Each row comes from the steps of one path. Every step used is in the known rows, and no mark comes twice. Write the path behind each row, first mark first.
Known rows
zeru > tuse > gopu > depobu > renozer: [ 0.123 -3.284 -1.548  3.221  2.891 -0.812  0.382  1.158 -0.049 -0.581
 -0.021 -0.753  0.214  2.958 -6.071 -1.268  1.689  2.465 -1.306  1.927
 -5.386 -4.600 -1.450  3.806]
depobu > renozer: [ 2.086 -2.383 -0.302  2.538  4.334  0.546  0.834  0.303 -0.532  0.286
  0.642 -0.407 -2.277  2.326 -6.061 -1.129  2.436  4.267  0.121  0.319
 -4.569 -3.219 -3.421  2.995]
renozer > tuse > gozin > depobu: [-1.407 -1.911 -1.154  1.986  3.063 -0.957 -0.351  5.610  2.169  1.909
  0.148 -2.086  0.399  1.739 -6.000  0.344  3.660  3.085 -0.956  3.610
 -1.102 -3.561  1.683  1.079]
fegug > depobu > gozin: [-1.009 -1.307 -1.458 -0.283  4.586  2.498 -1.001  3.953  0.209  2.405
 -2.509 -1.571  2.725  1.171 -2.903 -1.701  2.148  2.758 -3.014 -1.265
 -2.757 -3.395  0.992  3.023]
depobu > gozin > tuse > zeru: [-4.098 -2.513 -0.556  1.416  3.285  0.516 -0.369  5.856 -0.755  3.084
 -0.242  1.077  0.837  3.036 -2.866 -0.272  2.298  1.425  0.964  1.130
 -3.563 -0.979 -0.803  1.643]
fegug > tuse > gozin > depobu: [-2.290 -1.364 -0.137  1.838  1.714  0.271 -0.340  5.520  1.949  1.797
  0.085 -2.585  1.310  1.163 -5.068 -0.158  3.637  2.700 -1.562  3.083
 -1.544 -2.862  2.161  2.055]
fegug > depobu > renozer > tuse: [-0.838 -3.000 -2.432  2.748  4.517 -2.751  0.755  2.181 -0.634  0.568
 -1.092 -1.584 -1.088  3.287 -7.765  1.701  0.333  4.764 -1.307  2.567
 -4.086 -3.704 -3.098  1.399]
gozin > tuse > zeru: [-3.292 -3.175 -0.223  1.487  2.664 -0.346 -0.098  5.081 -0.737  2.458
  0.305  1.181  0.893  3.334 -3.020 -0.387  1.223  1.685  2.230  2.119
 -3.740 -0.456 -0.969  1.208]
gozin > tuse > gopu > depobu: [-1.729 -5.060 -2.678  0.991  0.099 -0.983  0.226  2.526  0.610  0.901
 -2.189 -0.776  5.587  4.848 -3.511 -2.358  0.408  0.690 -0.763  4.007
 -3.158 -2.836  2.751  2.024]
fegug > tuse > gopu: [-2.649 -3.191 -2.440  1.346 -0.424  0.669  2.396  2.609  1.513  0.192
 -3.172  1.309  3.678  4.399 -2.714  0.166 -1.396  0.033 -0.178  3.252
 -4.414 -0.404  0.685  2.668]
depobu > gozin > tuse > gopu: [-3.107 -3.176 -3.002  2.319  1.880  0.867  2.256  3.555  1.835  1.811
 -3.581  2.036  4.168  5.911 -3.273 -0.326  0.596 -0.045  1.371  1.884
 -4.766 -1.042  0.299  2.555]
gozin > depobu: [ 1.455 -2.668 -0.540  1.597  2.586  1.371  0.545  3.024  2.118  2.205
 -0.535 -1.035  2.452  0.898 -5.312 -2.820  2.627  2.463  1.706  2.009
 -1.137 -4.866  1.716  3.013]
renozer > depobu > gozin > tuse: [-3.394 -3.271 -0.900  2.608  3.650  0.441  0.713  4.269 -0.650  3.889
 -3.277 -1.309  3.449  6.034 -4.424  0.577  2.650  3.016  0.624  1.479
 -3.224 -1.533 -0.795  1.464]
zeru > depobu > gozin: [-0.810 -0.747 -1.704  1.245  5.302  3.445 -1.112  4.433  1.147  2.435
 -2.846 -0.726  2.545  2.157 -2.732 -2.113  4.040  1.210 -2.585 -0.509
 -2.885 -4.402  1.453  2.959]
zeru > tuse: [-0.745 -0.335  1.100  3.847  3.020  1.182  2.469  5.078 -0.818  1.193
 -2.031 -0.102  0.578  6.324 -2.549  2.162  0.897  3.579  1.021  1.973
 -3.405  1.517  0.365  1.105]
gopu > depobu: [ 1.062 -4.094 -0.849 -0.466  1.066  0.075 -1.039  2.083 -0.841  0.924
 -0.814 -2.414  3.486  3.074 -3.183 -2.744  1.417  2.798 -2.219  2.933
 -1.265 -2.792  2.867  1.375]
gopu > depobu > gozin > tuse: [-3.409 -2.719 -1.218  2.475  2.545  0.498  0.816  4.337 -0.976  3.239
 -2.704 -1.475  3.704  6.236 -4.125 -0.434  3.090  3.172 -0.655  1.429
 -2.676 -1.024  0.686  1.349]
gopu > depobu > renozer > tuse: [-0.534 -3.583 -2.547  2.708  3.296 -2.931  0.588  2.010 -1.166  0.346
 -0.759 -1.890 -1.110  4.405 -7.581  1.449  1.259  4.753 -2.065  3.841
 -3.075 -3.406 -2.266  0.961]
depobu > gopu: [ 0.875 -1.492 -0.249  1.125  2.769  2.322  3.413  0.704 -0.741  0.666
 -3.262  0.917  3.410  4.798 -2.127 -1.906 -0.768 -0.261  0.702 -1.287
 -1.751 -1.765  0.500  3.664]
tuse > zeru > depobu: [-1.014 -2.205 -1.153  1.227  4.934  1.305 -2.229  4.651  1.581  1.685
 -0.542  0.368  2.233  0.395 -2.571 -3.028  2.126 -0.271  0.030  1.727
 -4.107 -5.385  1.169  2.756]
depobu > renozer > tuse: [-0.280 -2.781 -2.214  3.121  4.057 -2.178  1.624  1.978 -0.879  0.543
 -0.846 -0.826 -2.280  4.720 -7.461  2.274  1.102  4.962 -0.688  3.036
 -3.470 -2.335 -3.450  0.772]
gozin > depobu > renozer: [ 1.864 -2.491 -0.468  3.397  4.446  0.465  0.631  0.871  1.053  0.847
  0.940 -1.005 -1.380  0.447 -7.831 -2.328  3.540  3.776  0.979  0.728
 -3.915 -6.222 -2.499  4.399]
gopu > depobu > renozer > tuse > zeru: [-2.339 -3.648 -1.755  1.242  3.316 -2.315 -1.235  4.202 -1.003  0.890
  1.271  0.001 -1.725  1.624 -5.377  0.560  0.992  2.399 -1.033  3.276
 -3.608 -3.624 -2.035  1.437]

Which path is each row?
[ 1.624 -3.534 -0.814  1.903  3.259 -0.478 -0.492  0.253 -1.030  0.018
  0.857 -2.013 -0.651  1.909 -6.316 -2.210  2.626  4.012 -1.832  1.349
 -3.979 -4.837 -1.675  3.229] | gopu > depobu > renozer
[-1.748 -1.468 -1.656  2.055  4.488  1.072  1.455  2.879  0.429  0.863
 -3.087  1.049  3.742  3.097 -2.810 -2.049 -0.396 -2.365 -0.013 -0.226
 -3.056 -5.027  0.726  4.192] | renozer > tuse > zeru > depobu > gopu
[-1.235 -0.117 -0.045  2.913  3.167  1.386  2.782  3.747  0.881  1.010
 -2.283 -0.297  3.053  3.670 -3.366 -0.757  1.283 -0.577  0.140 -0.337
 -1.620 -3.185  1.907  4.151] | zeru > tuse > gozin > depobu > gopu
[-1.272 -2.770 -2.772 -0.289  2.059  2.028 -0.783  3.611  0.570  1.641
 -2.609 -0.781  3.785  2.848 -2.504 -2.098  2.549  0.951 -3.729  0.847
 -2.272 -3.642  2.525  2.910] | tuse > gopu > depobu > gozin
[-2.126 -1.223 -1.322  1.985  4.097 -2.306 -0.489  5.106 -0.328  0.355
  0.781 -1.796 -3.551  4.202 -5.409  3.523  3.383  4.520 -3.398  3.088
 -3.392  0.112 -1.487 -0.743] | depobu > renozer > tuse > gozin
[-1.943 -0.957 -1.616  0.832  5.368  2.998 -2.053  5.431  1.117  2.669
 -1.818 -0.083  1.897  0.869 -2.334 -2.244  3.834  0.510 -2.452 -0.408
 -3.243 -4.869  1.112  3.204] | tuse > zeru > depobu > gozin
[-2.386 -1.820 -1.475  1.638  3.557 -2.784 -1.072  4.995 -0.482  0.275
  0.928 -2.587 -2.596  4.079 -5.538  2.997  3.455  4.386 -4.402  3.540
 -3.119 -0.777 -0.606 -0.680] | gopu > depobu > renozer > tuse > gozin
[-1.487 -0.581  0.307  3.084  3.189  0.338  0.065  6.331  2.047  1.860
  0.278 -1.838  0.598  2.067 -4.698  0.360  4.038  2.719 -0.306  2.697
 -2.018 -2.525  2.234  1.803] | zeru > tuse > gozin > depobu
[ 0.208 -1.064 -1.011  2.032  4.379  2.463  2.177  1.452  0.610  0.709
 -3.855  0.544  4.738  3.747 -2.308 -3.114  0.097 -1.829  0.264 -1.107
 -2.698 -4.679  1.366  4.509] | zeru > depobu > gopu
[-0.318 -4.140 -2.067  2.924  2.618 -1.214  0.315  0.563  0.028 -0.079
 -0.061 -0.741  0.932  3.163 -6.578 -1.940  1.985  2.473 -0.758  2.117
 -5.376 -4.781 -1.753  3.701] | gozin > tuse > gopu > depobu > renozer
[-4.384 -3.030 -0.815  1.139  2.718 -0.050 -1.024  5.856 -0.955  2.890
 -0.118  0.303  1.664  2.876 -2.944 -0.801  2.367  1.316 -0.069  1.660
 -3.266 -1.809 -0.019  1.770] | gopu > depobu > gozin > tuse > zeru
[-0.544 -0.899 -0.351  1.751  3.053  1.634  2.266  2.805  1.115  1.051
 -1.928 -0.374  3.211  2.718 -3.587 -2.011  1.352 -0.693 -0.018 -0.535
 -1.184 -3.816  1.899  4.170] | tuse > gozin > depobu > gopu
[-0.331 -2.972 -2.314  3.728  4.026 -2.305  1.334  2.412  0.263  0.969
 -0.657 -1.207 -1.571  3.291 -8.713  1.434  1.744  4.613 -0.103  3.317
 -3.060 -4.417 -2.820  1.762] | gozin > depobu > renozer > tuse
[-0.085 -1.082  0.076  4.392  4.827 -0.327  0.238  3.259  1.039  0.656
  1.671 -1.576 -2.522  1.240 -7.425 -0.063  4.464  4.019 -0.502  1.177
 -4.479 -4.664 -2.028  3.667] | zeru > tuse > gozin > depobu > renozer
[-2.678 -2.587 -2.704  0.090  1.285  1.785 -0.485  3.922  0.306  1.583
 -3.040 -1.248  4.052  3.118 -2.602 -1.280  2.230  1.012 -4.450  1.394
 -2.391 -3.187  2.500  3.131] | fegug > tuse > gopu > depobu > gozin
[-3.617 -3.279 -3.271  2.057  2.195  0.404  1.719  3.716  1.998  1.764
 -3.667  1.482  4.947  4.954 -3.474 -0.796  0.160 -0.113  0.956  1.501
 -5.219 -1.860  0.533  3.049] | fegug > depobu > gozin > tuse > gopu
[ 0.176 -2.120 -1.052  3.067  6.033  0.371 -1.288  2.104  0.696  0.487
  1.087 -0.083 -1.471 -0.001 -5.900 -2.386  3.158  1.867 -0.151  0.521
 -5.966 -6.601 -2.800  4.151] | tuse > zeru > depobu > renozer
[-0.572 -2.308 -1.508 -0.325  2.696  2.142 -1.134  3.753 -0.625  2.152
 -1.997 -1.939  2.795  2.767 -2.730 -2.058  3.402  2.539 -4.114  0.371
 -1.239 -3.160  2.333  2.285] | gopu > depobu > gozin
[-2.020 -3.092 -1.580  1.574  3.784 -1.856 -0.581  4.279 -0.792  1.063
  1.189  0.772 -2.520  1.762 -5.269  1.110  0.945  2.541 -0.011  2.738
 -3.890 -2.718 -2.969  1.434] | depobu > renozer > tuse > zeru
[ 0.664 -1.756 -0.338  3.213  4.611 -0.128 -0.271  2.329  1.231  0.649
  1.938 -1.604 -2.406  0.289 -7.524 -1.179  4.672  3.887 -0.558  0.991
 -4.001 -5.354 -2.012  3.591] | tuse > gozin > depobu > renozer
[ 0.980 -4.066 -2.034  1.995  2.733 -0.683 -0.115  0.239  0.156 -0.498
  0.285 -0.743  0.395  2.090 -6.117 -2.319  1.759  2.328 -1.384  1.841
 -4.971 -5.277 -1.397  3.946] | tuse > gopu > depobu > renozer
[-2.734 -2.394 -1.196  2.523  4.868  0.495 -1.477  5.171  1.402  2.269
 -0.954  0.329  2.978  1.921 -3.241 -2.435  2.282 -0.076  1.083  2.095
 -4.704 -4.668  0.693  2.463] | gozin > tuse > zeru > depobu
[-1.276 -1.041 -1.004  2.213  3.112  0.612  2.459  3.196  0.959  0.989
 -2.312 -0.555  2.852  3.442 -4.340 -0.776  1.000 -0.361 -0.349  0.321
 -1.091 -3.874  1.554  3.544] | renozer > tuse > gozin > depobu > gopu
[-2.697 -1.015 -2.381  1.246  5.451  2.024 -1.768  5.841  0.934  2.709
 -2.152 -0.274  1.547  1.522 -3.073 -0.986  3.651  0.701 -2.741  0.364
 -3.126 -4.854  0.753  2.704] | renozer > tuse > zeru > depobu > gozin
[-1.993 -4.621 -2.482  0.155 -0.979 -0.524 -0.040  2.412  0.416  0.142
 -2.297 -1.358  5.223  3.640 -3.024 -1.834 -0.376  0.639 -2.777  4.310
 -2.911 -2.817  3.115  2.495] | fegug > tuse > gopu > depobu
